What can hang from each mark:
V: L N
Z: L N
Y: D F S
N: F Q V Z
Q: N
L: E J V
J: L
S: N Y
D: Y
F: N Y

Every row comes from one small tree of marks. Brackets hold a mark, then the marks that hang from it, in alphabetical order. Every link used is in the known rows. Which tree was each row made from?
(in the rows, 128 means zero)
Known rows:
(V L (N F)): [133 128 115 100 134 136 126 132 123 119 121 147 141 116 102 149 161 125
 130 148  83 126 108 116 153 122 163 111 141 111 108 140 118 120 120 114
 102 128 128 142 147 133 120 126 110 125 118 110 124 135 147 136 137 103
 134 140 119 149 109]
(F (N (Z L)) Y): [102 151 128 112 129 109 133 130 115 119 141 125 109 114 138 141 110 144
 122 140 115 121 113 138 156 117 142  55 140 143 153 120 125 126 120 131
 114 135 143 122 137 124 105 128 112 120 116 124 129 143 124 134 126 126
 133 144 140 130 131]
(Z (L E J V) (N Q)): [113 139 114 193 146 119 130 114  99 119 148 138 151 130 123 173 174 145
 109 138 161 113 108 128 121 119 173  71 133 115 121 118 118 144 104 132
 158 125 192 140 142 148 108 131 133 117 106 116 135 139 125 121 136  95
 133 180 113 124 133]
(Y (F N) S): [129 127  97 130 138 124 125 130 128 137 117 134 112 106 146 116 135 120
 143 124  92 141 137 133 120 104 136 207 121 129 130 116 118 150 123 145
 139 128  96 130  94 111 107 128 132 134 131 114 131 126 129 135 136 151
 136 126 120 146 123]
(Z (L E) (N F Q V)): [108 142 113 165 144 130 123 124 107 106 147 114 151 129  93 167 126 141
 104 136 157 105 107 133 153 112 158 112 140 101 107 117 127 139 121 128
 121 131 176 136 134 134  97 132 122 110 103 113 138 145 138 126 135  84
 132 178 100 140 138]
(V L): [134 118 125 137 126 131 124 124 128 130 130 142 139 116 125 163 131 130
 131 143 106 115 117 129 122 127 145 109 136 121 128 136 123 126 123 128
 118 125 125 135 144 128 134 123 116 124 125 127 126 127 140 124 130 127
 132 145 126 120 121]
(Y (F (N (V L) Z)) S): [119 129  92 134 143 117 120 131 109 143 129 135 117  98 151 145 125 132
 148 115  91 127 127 146 132 112 150 147 127 125 149 105 124 144 124 127
 118 133 107 132 117 108 111 127 119 149 124 116 127 122 134 136 118 136
 140 138 116 143 128]
(D (Y F S)): [145 124 108 121 123 123 129 131 136 158 123 122 112 129 146 127 128 126
 125 114 117 142 139 134  94 122 135 178 149 119 140 118 118 131 120 126
 155 119  87 129  96  95 113 120 130 125 138 133 133 120 125 136 128 174
 135 158 136 142 118]
(Z (L E)): [130 127 128 140 132 128 132 123 122 119 135 132 143 119 129 167 119 141
 116 140 131 119 123 109 102 122 149 110 136 123 131 133 122 145 123 133
 146 124 154 133 134 129 113 125 127 113 125 132 132 133 133 116 134 129
 131 158 118 119 132]
(N (F Y) (V (L E J)) Z): [119 132 107 133 144 117 134 146 100 154 148 156 125 133 124 191  89 137
 123 136 141 124 109 131 176 138 154   4 165 111 146  96 127 126 103  67
 143 137 160 136 145 115  86 118 127 129 109 136 128 135 122 131 106  76
 145 146 115 143 122]
(S (N F V Z) (Y D)): [115 140 127 100 135 126 136 136 124 139 133 126 113 123 123 117  82 140
 109 111 141 119 106 147 191 133 159 103 147  99 136 120 125 117 146 106
 105 141 132 117 146 111  95 117 122 142 115 122 127 138 138 142 119  89
 143 148  97 142 122]
(D (Y F)): [147 132 119 113 121 124 132 132 130 153 130 121 120 133 140 128 130 128
 124 120 118 131 127 127 100 125 129 145 145 124 144 117 122 121 128 121
 143 126 106 128  98 105 111 120 122 124 128 129 130 127 119 137 127 170
 131 150 136 139 122]
(Z (L E J) (N F V)): [108 139 112 136 153 127 131 127 109 118 140 131 147 135 111 166 127 139
 104 135 151 116 106 119 143 112 170  67 147 114 104 108 123 144 110 123
 149 124 182 152 128 142  89 131 131 123  93 120 135 140 130 129 127  79
 131 173 101 143 136]
(Z (L E) (N (F Y) V)): [113 144 109 119 140 120 135 132 111 118 147 119 136 135 109 156  98 141
  95 149 155 114 107 125 158 109 161  86 156 120 109 112 125 134 119 121
 140 125 168 136 133 132  83 123 118 117  95 115 140 150 133 127 133  89
 137 177 110 147 134]
(Y D (S N)): [126 121 108 137 134 128 130 119 134 128 111 141 107 116 149 106 113 126
 120 122 120 134 135 135 144 126 162 212 126 115 119 142 120 137 129 160
 134 132 102 124 143 111 116 129 141 154 140 126 133 126 141 133 137 121
 137 136 120 126 122]
(D (Y S)): [130 124 124 124 122 119 128 125 132 149 126 120 115 125 139 122 124 130
 116 122 124 139 142 140 106 136 139 143 153 124 134 125 121 128 119 130
 157 121  90 128 122 100 120 123 130 118 140 140 130 121 129 132 126 153
 133 161 141 133 122]
(Q (N F)): [103 127 126  98 136 131 125 135 121 122 114 138 133 141 122 115 129 124
 121 133 125 128 111 111 149 124 134 136 138 107 121 124 123 124 127 129
  87 132 132 133 112 124 119 127 128 132 131 110 128 137 131 132 136 111
 128 122 118 138 116]
(D (Y (F (N Q V Z)) S)): [118 138 106 152 134 110 123 129 109 152 136 112 108 108 146 127 129 135
 131 105 117 132 133 154 128 127 137 142 141 117 157 102 124 132 121 120
 135 138  99 120 103  90  97 127 123 124 134 123 130 125 123 140 116 151
 138 155 135 146 129]
(V (N (F (Y S)) Q Z)): [116 147 104 127 132 122 129 143 117 126 128 136 109 133 105 135 138 135
 128 122 121 143 124 141 180 127 145 111 145 104 139 124 124 116 104  93
 104 137 123 121 145 112 106 128 127 122 131 123 128 133 130 145 127  98
 137 135 129 162 113]
(Q N): [102 125 126 111 133 124 127 125 121 123 115 133 134 131 141 111 122 132
 118 138 123 127 118 108 128 130 138 140 130 124 134 130 123 123 129 140
 102 131 130 128 125 128 122 125 127 138 137 113 127 134 129 125 132 125
 127 122 128 123 126]
(S N): [111 132 128 119 133 127 128 125 121 117 122 125 130 121 131 115 122 130
 123 137 122 117 117 139 136 126 148 134 124 129 126 137 125 132 137 134
 134 129 130 125 133 129 115 134 123 133 125 110 129 135 139 128 136 125
 132 124 125 128 128]
(V (L E J) (N F Q Z)): [128 136 106 153 147 129 127 135  99 130 128 175 146 117 102 186 152 140
 134 133  97 125 105 121 154 137 176  62 143  99 143 127 118 131  97  80
 128 141 161 139 160 127  90 129 126 111 121 126 121 134 133 133 125  79
 140 142 112 144 113]
(L E J (V (N F Z))): [127 137 110 118 156 118 137 138  82 143 134 169 132 130 130 151 181 141
 132 124 130 143 120 115 151 142 174  49 134 117 134 105 119 139 110  77
 159 135 178 137 145 136  97 129 139 134 117 120 124 134 115 138 119  83
 141 126 111 152 115]
(J (L E (V (N (F Y) Z)))): [127 140  96  91 148 110 137 133  89 131 145 174 133 126 120 157 147 142
 123 148 131 138 124 125 155 117 151  22 150 119 139 113 138 127 111  73
 147 135 152 127 147 133  94 119 129 134 117 113 127 140 122 138 126  96
 140 150 122 146 112]
(Z (L J V) (N (F Y) Q)): [106 146 111 169 137 120 131 129 114 118 156 126 131 154 101 167 177 133
 105 141 169 119  93 139 170 105 154  32 153 103 105 111 121 123  96 123
 122 122 181 144 130 141 117 128 128 124  94 110 136 147 124 135 138  82
 131 182 120 144 120]
(Z (L E J V) (N F)): [117 138 112 135 151 125 135 127 102 125 142 147 147 142 116 168 176 138
 108 135 152 120 105 124 134 112 176  63 143 115 103 110 116 146 107 123
 153 117 189 150 129 147 106 130 134 119  93 115 133 142 127 129 137  91
 134 171 103 141 123]
(S (N F Q) (Y D)): [125 133 129 145 127 137 135 127 142 129 127 131 120 123 102 119 107 124
 108 129 132 116 101 142 184 125 150 159 144  85 118 142 117 119 136 130
 109 138 119 117 133 109  95 116 127 116 125 116 131 144 147 136 144  93
 142 152 101 139 112]
(V (N (F Y) Q (Z (L J)))): [114 152 116 136 134 125 131 140 118 113 139 135 123 140  99 164 149 140
 122 130 132 131 100 123 174 119 150  27 153 103 138 122 122 111  96  95
 102 137 164 135 147 129 104 128 123 117 115 122 128 139 124 144 126  87
 130 155 127 152 118]
(L J): [128 126 125 142 134 127 130 129 128 135 128 142 128 133 133 139 137 125
 128 127 133 135 122 120 127 130 134  85 133 127 129 121 124 132 110 122
 149 127 140 140 127 132 120 129 139 129 122 134 127 126 119 131 123 112
 127 128 127 128 128]

Which tree is each row?
[121 130 105 137 132 110 137 122 134 137 122 144  87 105 151 106 101 122
 117 139 108 144 135 129 170 120 146 177 135 132 125 128 119 136 115 160
 139 138  93 117 133 107  94 121 134 141 133 128 135 139 125 135 136 113
 141 133 136 136 121]
(F N (Y D S))
[139 132 115 118 126 129 139 138 137 139 131 143 102 144 117 127 106 118
 114 132 138 137 120 124 181 122 129 136 148 109 114 122 125 116 118 121
 115 137 120 123 123 114 109 119 135 137 119 133 134 140 122 138 134 103
 137 133 126 144 113]
(N (F (Y D)))
[133 122 116 163 149 116 137 127  98 149 141 158 135 126 147 155 157 131
 125 134 150 136 125 114 120 141 152  70 130 128 129 107 122 150 112 103
 185 126 166 136 130 134 107 123 146 133 122 127 130 130 114 120 122 101
 140 135 117 125 125]
(L E J V)
[139 122 107 133 143 125 133 123 113 131 120 172 148 101 130 167 141 135
 126 155  87 130 113  97 115 136 182  89 139 126 129 139 112 138 105 111
 167 128 147 144 163 138  93 123 123 122 125 121 124 133 136 124 131  98
 139 144 121 131 120]
(V (L E J) N)
[ 96 125 123 108 143 125 124 134 111 121 125 121 136 137 126 116 115 126
 116 133 141 126 110 112 161 128 134 112 140 108 118 109 129 123 131 123
  86 135 143 134 114 122 111 126 126 147 126 106 129 139 131 131 125  94
 129 126 112 141 126]
(Q (N F V))
[107 142 128 164 137 129 119 138 107 112 155 105 136 137  97 178 133 142
 127 109 165 110 106 146 170 122 127  46 145  92 137 104 136 122 121 100
  72 139 169 131 132 120 127 133 122 125 114 127 129 131 131 136 113  92
 126 160 111 139 132]
(N F Q V (Z L))
[ 99 147 126 103 135 118 133 142 103 122 145 122 119 144 125 149 140 141
 116 132 149 114 100 149 171 118 156  37 149 115 133 114 124 122 126 106
 109 128 164 127 138 125 118 132 115 135 107 108 131 144 136 137 130 111
 138 152 124 141 117]
(S (N (F Y) (Z (L V))))
[120 127 115 151 146 117 129 131  95 146 142 154 140 114 143 187 103 147
 130 124 132 119 118 128 132 146 161  32 143 124 157 107 128 135 114  86
 151 137 162 136 159 126 104 124 126 140 118 138 124 123 127 123 103  95
 137 145 113 121 136]
(N (V (L E J)) Z)
[109 142 109 172 129 110 130 121 124 124 135 135  93 108 141 142 111 140
 118 123 124 129 123 143 171 116 151 128 139 116 150 126 122 130 107 151
 105 144 121 114 146 105 105 126 130 129 132 135 134 138 125 136 129 113
 138 158 136 128 126]
(F (N Q (Z L)) (Y D S))
[117 128 116 188 140 119 121 127  92 135 150 138 146 109 125 185 106 148
 131 126 138 106 117 142 146 145 149  71 135 109 161 115 134 132 121  91
 120 144 156 121 161 118 112 124 120 123 129 132 126 128 132 118 109  97
 138 148 117 119 137]
(N Q (V (L E)) Z)
[121 134 125 145 143 116 134 130  95 136 147 148 137 132 146 182 153 153
 127 118 152 125 118 123 114 135 162  21 138 124 152 108 124 142 112 102
 147 128 183 136 145 136 122 127 134 131 118 137 126 126 117 125 115 116
 133 154 119 121 129]
(N (Z (L E J V)))
[125 117  95 190 141 124 127 136 114 142 148 138 129 119 105 186  95 123
 116 151 146 124 120 137 175 127 141 105 162  93 121 109 125 138 103  96
 141 132 125 129 137 101  90 114 128 114 125 122 139 137 140 120 125  75
 151 165 115 144 119]
(N (F (Y S)) Q (V (L E)))
[115 145 115 157 139 134 125 125 115 107 135 129 150 134  90 163 140 140
 108 137 140 106 107 133 142 108 160 132 138 102 112 131 122 140 115 134
 119 128 165 136 130 134 101 133 123  97 106 118 135 145 138 126 146 102
 133 171 106 139 128]
(Z (L E) (N F Q))
[118 130 102 180 131 112 132 119 132 132 130 140  91 104 139 115 108 121
 118 140 118 138 131 137 178 122 138 179 132 120 129 128 121 131 109 158
 128 144  98 112 134 103  94 123 136 130 138 126 136 141 126 133 137 105
 141 138 136 133 121]
(F (N Q) (Y D S))
[120 139 112 118 133 111 125 129 115 143 137 108 112 108 154 142 124 141
 124 111 113 130 129 141 111 117 149 121 151 124 152 104 120 135 124 132
 134 129 108 130 106  96 103 126 117 133 125 125 131 126 126 139 116 161
 135 174 131 142 130]
(D (Y (F (N V (Z L))) S))
[ 98 141 119 105 141 119 136 143 108 130 127 153 128 148 135 161  99 145
 110 137 139 128 102 104 151 126 156  41 162 109 153 114 118 128 104 103
 113 133 169 136 129 120  92 121 131 121 122 126 130 140 119 130 127 100
 136 144 118 134 119]
(Q (N (F Y) (Z (L E J))))
[110 138 121 104 132 128 133 140 124 124 127 127 115 137 114 117 110 122
 116 147 131 124 110 141 176 119 142 111 144 119 116 127 123 125 128 116
 131 130 129 126 123 121  99 130 122 127 116 107 133 146 137 134 138 107
 138 128 125 147 117]
(S (N (F Y)))
[115 124 106 107 133 124 135 135 133 135 112 147 105 144 139 109 102 121
 107 134 132 143 119 109 172 121 144 171 152 100 121 124 117 121 114 140
  98 133 108 127 117 105 107 117 139 144 138 121 135 137 128 135 138 104
 138 131 123 142 109]
(Q (N (F (Y D S))))
[120 122  91 171 140 129 121 129 120 130 129 111 123 116 135 128 122 123
 132 119 135 126 126 145 134 111 142 188 125 107 132 115 125 143 125 130
 133 131 115 126 110 108 106 129 131 149 133 104 137 126 140 131 129 128
 138 144 113 143 130]
(Y F (S (N Q V)))
[101 131 119  96 131 124 132 140 124 128 122 136 120 148 125 115 107 125
 111 148 133 132 109 110 165 123 130 114 151 112 126 119 122 118 119 121
  98 131 129 128 113 118 105 121 127 132 129 111 132 144 126 132 136 107
 134 125 129 142 115]
(Q (N (F Y)))
[ 99 143 126 122 143 110 123 127  97 125 138 120 119 103 142 119 119 140
 136 120 119 122 125 146 161 133 138  83 121 141 146 106 135 132 137 122
 111 146 139 121 135 125 107 136 119 136 119 119 124 135 124 136 111 109
 131 119 126 135 140]
(F (N V Z))
[119 147 110 147 135 124 122 133 109 130 130 131 118 112 132 131 143 132
 150 112 106 123 120 146 140 114 127 149 111 122 159 114 126 131 128 124
 102 145 127 119 107 118 108 134 123 125 125 115 126 132 119 138 128 142
 132 116 124 140 128]
(Y (F (N Q Z)))
[138 124 105 121 146 132 132 130 113 133 120 174 147 113 108 171 153 127
 127 154  88 131 108 100 140 130 178  83 146 111 115 133 112 138 103 101
 152 131 147 148 147 133  88 124 126 117 117 119 125 136 137 129 134  84
 140 143 111 146 111]
(V (L E J) (N F))
[148 124 111 132 130 123 136 121 140 150 133 138 118  91 142 132  97 126
 120 133  94 120 106 120 150 114 152 159 139 113 134 124 114 127 138 141
 121 134 106 124 126 112  93 104 114 142 119 116 130 137 135 133 132 121
 145 161 102 134 121]
(S (Y D (F (N (V L)))))
[ 92 134 124 108 147 121 126 137  95 119 132 129 144 135 133 153 101 149
 114 126 146 116 107 109 147 129 153  70 148 105 145 107 127 131 129 109
  87 138 170 133 130 121 103 127 125 135 123 117 129 137 129 128 118  97
 132 145 106 133 130]
(Q (N F V (Z (L E))))
[118 138 123 181 146 126 127 138  92 131 150 146 140 142 109 200 170 142
 129 115 164 118 106 135 151 128 149  24 142  92 141 101 125 140 103  87
 119 135 189 136 130 126 116 130 138 114 114 132 128 132 119 129 121  90
 135 158 107 135 120]
(N F Q (Z (L E J V)))
[115 130 122 106 130 124 127 131 127 141 121 120 115 129 128 117 128 125
 115 125 120 132 130 150 132 131 152 145 156 112 119 127 118 132 126 127
 149 123  95 131 115  98 106 129 128 116 133 122 131 131 142 137 134 139
 138 156 131 145 115]
(D (Y (S (N F))))
[128 128 124 151 138 127 133 124 122 125 135 142 143 122 133 177 126 139
 118 140 137 124 117 100 102 124 156  70 141 123 131 126 119 148 108 127
 166 122 167 143 133 133 105 125 136 115 120 136 131 130 125 119 129 115
 132 159 118 117 132]
(Z (L E J))
